Each row comes from the steps of one path. Every step used is in the known rows, and no mark comes twice. Write the path behind each row, first mark first.
Known rows
paleb -> lopi -> pibov -> zulurog: [ 1.24  3.98  0.19  3.90  1.95 -4.64  1.18 -5.62  1.95 -1.38 -1.50 -3.94
 -4.10  7.79  2.95 -3.59  0.61 -1.96  2.23]
zulurog -> paleb -> lopi -> pibov: [-2.13  2.96 -1.14  3.07 -0.59 -0.93  0.80 -5.94  1.53 -3.70 -1.40 -7.55
  0.13  4.54  2.77 -2.98  2.12  0.71  4.61]
pibov -> zulurog -> paleb: [-2.94  2.11 -1.64  1.46 -1.24 -0.31  2.66 -5.07  1.22 -3.74  1.17 -4.45
  1.46  6.58  5.52  0.20  2.24 -2.14  1.69]
berone -> zulurog -> guko: [ 0.66  3.37 -5.08 -1.59 -7.72  3.92  0.31 -1.52 -3.79  0.13  0.28 -1.92
  1.81  3.27  1.79  5.23  1.01  2.39 -3.63]
zulurog -> pibov -> zabu -> paleb: [-0.64  0.48  2.14  3.22 -0.34 -0.38  4.02 -7.56  3.35 -3.88  0.81 -9.16
  2.03  5.10  5.40 -0.76  0.00 -0.57  5.50]
paleb -> lopi -> pibov: [ 0.98  3.88  0.68  3.32  1.96 -4.09  0.14 -4.68  1.17 -0.59 -2.40 -4.33
 -2.80  5.90  1.25 -3.37  0.26 -0.38  2.27]
ruso -> berone -> zulurog: [-2.80 -0.61 -3.38 -2.82 -5.39  4.77  0.22 -1.11 -5.74  3.86 -0.82 -1.06
  4.36  4.93 -0.80  4.73 -2.85  1.09  0.49]
zulurog -> paleb: [-4.07  1.80 -1.18  0.50 -1.81  1.44  0.72 -3.81 -0.03 -3.14 -0.49 -6.38
  4.45  2.54  2.54  0.32  2.04  1.40  2.66]
ruso -> berone -> zulurog -> paleb -> lopi: [-3.73 -0.42 -3.80 -1.55 -6.70  5.17  0.52 -2.98 -4.92  2.13 -1.42 -3.09
  3.70  5.06 -0.34  2.98 -1.93  1.43  2.79]
lopi -> paleb: [-0.81 -0.28 -0.67  1.30  3.17 -3.24  2.43 -1.52 -0.15  0.18  1.33 -2.52
  0.47  3.20  1.42 -0.37  1.68  1.00 -1.77]
pibov -> zabu -> paleb -> lopi: [-1.80  0.56  4.95  5.07  0.78 -1.92  4.35 -6.14  2.62 -2.71 -0.43 -5.02
 -0.83  5.26  6.43 -5.39 -0.42 -1.05  3.00]
zabu -> pibov -> zulurog: [-0.57  1.11  2.34  2.73  0.92 -3.09  1.54 -5.24  3.35 -3.08 -0.53 -5.27
  0.06  7.22  4.79 -0.37 -1.14 -0.85  4.20]
berone -> zulurog -> paleb -> lopi -> pibov: [-0.06  2.04 -3.44  1.47 -5.82  3.08  0.66 -4.96 -1.81 -0.83 -1.23 -5.19
 -0.41  5.98  2.23  0.18  2.22  1.30  0.37]
lopi -> pibov: [ 1.57  2.86 -1.32  1.30  3.89 -2.85  0.30 -2.47  0.59 -0.47  0.73 -4.22
 -0.60  5.53  2.71 -0.04  0.42 -0.60  0.48]
zabu -> paleb: [-2.50  0.38  3.38  0.80 -0.34 -1.95  2.86 -3.66  0.85 -2.42 -0.17 -4.54
  1.95  2.82  3.57 -2.12 -1.05  2.04  2.57]
guko -> zulurog: [-1.49  5.39 -2.99 -1.19 -0.22  1.95  2.14 -0.45 -2.48  3.20  0.92 -3.61
  4.85  3.58  0.61  3.73  2.86  4.79 -1.90]
ruso -> guko -> zulurog -> paleb -> lopi -> pibov -> zabu: [-0.10  3.10 -4.97  3.43 -1.71  2.91  2.04 -2.81 -1.66  0.83  0.03 -5.20
  5.20  0.80  4.81  1.54  2.23  5.15  0.12]
berone -> ruso -> guko: [-0.13 -1.01 -2.32  0.30 -5.07  2.78 -1.32  1.13 -3.32  3.31 -3.34  1.37
  6.49  2.20  3.48  5.97 -4.62  1.35 -3.55]
berone -> ruso -> guko -> zulurog -> paleb -> lopi -> pibov: [ 0.57  1.06 -4.85  1.51 -5.05  3.41  0.00 -0.09 -2.75  3.27 -2.38 -1.14
  5.03  3.56  4.13  5.09 -2.50  3.23 -2.03]

Write each row's path
[-0.29  1.62  3.12  3.76  0.83 -4.75  3.66 -6.32  2.94 -3.54 -0.44 -5.46
 -3.29  6.15  4.98 -5.51 -0.71  0.28  4.50]  zabu -> paleb -> lopi -> pibov -> zulurog
[-2.17 -1.21 -1.85 -0.10 -6.03  4.13  2.46 -5.00 -3.06  1.49 -0.69 -4.65
  2.31  6.28  1.29  2.12 -3.01  0.64  4.53]  ruso -> berone -> zulurog -> pibov -> zabu -> paleb -> lopi
[-0.43  4.78 -2.88  0.90 -0.44  2.62  3.98 -3.90 -0.08  1.24  1.90 -7.52
  4.38  5.09  2.80  3.46  3.23  3.46  1.30]  guko -> zulurog -> pibov -> zabu
[ 1.16  0.94 -2.11  1.20 -5.44  3.91  1.91 -5.47 -1.21 -0.04 -0.04 -5.64
  1.42  6.44  3.19  2.90  1.14 -0.08 -0.06]  berone -> zulurog -> pibov -> zabu
[-0.06  2.54  1.72  3.38 -0.35 -4.43  3.77 -6.14  2.84 -4.41  0.19 -5.53
 -3.29  5.34  5.35 -4.48 -0.59  0.88  4.34]  zabu -> paleb -> lopi -> pibov -> zulurog -> guko
[ 1.11  3.39  1.53  4.96  2.61 -3.85  1.31 -5.64  2.07 -1.04 -1.75 -4.73
 -3.56  6.81  3.29 -4.58  0.42 -1.63  2.43]  paleb -> lopi -> pibov -> zabu
[-0.51  4.65 -1.42  2.12 -0.94  1.51  4.95 -5.37  0.92  0.22  1.32 -8.39
  2.72  5.39  3.36  1.01  2.79  4.00  3.08]  guko -> zulurog -> pibov -> zabu -> paleb -> lopi
[-2.39  0.68 -5.40 -3.31 -7.13  5.22  0.38 -0.75 -5.88  2.64  0.12 -1.15
  4.27  3.79 -0.21  6.16 -2.68  1.90  0.26]  ruso -> berone -> zulurog -> guko
[-1.53  1.32  1.96  3.96 -0.38 -2.71  1.85 -7.12  4.20 -4.81 -1.15 -7.32
 -0.62  7.38  5.24 -2.12 -0.21 -0.50  6.47]  zabu -> pibov -> zulurog -> paleb -> lopi
[-0.47  1.59  3.45  3.34  0.85 -4.35  2.92 -5.69  2.42 -2.98 -1.08 -5.75
 -2.39  4.81  3.73 -5.36 -0.96  1.43  4.51]  zabu -> paleb -> lopi -> pibov
[-2.58 -0.17 -4.38 -1.00 -5.45  4.43  0.63 -3.24 -4.36  1.89 -0.77 -3.65
  2.33  5.92  0.23  2.53 -1.81  1.05  3.11]  ruso -> berone -> zulurog -> paleb -> lopi -> pibov
[-1.69  5.92 -4.20  1.14 -0.79  1.75  2.72 -3.39 -0.71  0.45  0.74 -7.07
  2.57  4.62  1.82  0.76  4.31  4.91  1.70]  guko -> zulurog -> paleb -> lopi -> pibov
[-0.81  4.25 -3.24  0.13 -2.28 -1.15  2.36 -3.14  0.34 -3.17  2.05 -1.95
  0.63  5.24  5.23  2.94  1.08 -1.55 -0.88]  pibov -> zulurog -> guko
[-1.34  3.25 -4.90  1.73 -3.45  3.46  1.14 -1.95 -2.83  1.37 -1.03 -4.41
  7.13 -0.67  2.82  2.85  2.03  6.44 -0.31]  ruso -> guko -> zulurog -> paleb -> lopi
[ 0.81  2.79 -2.90  2.55  2.86 -2.61  2.14 -4.85  2.15 -3.22  2.28 -5.48
 -2.00  8.00  5.88 -0.86  1.88 -2.49  2.03]  lopi -> pibov -> zulurog -> paleb
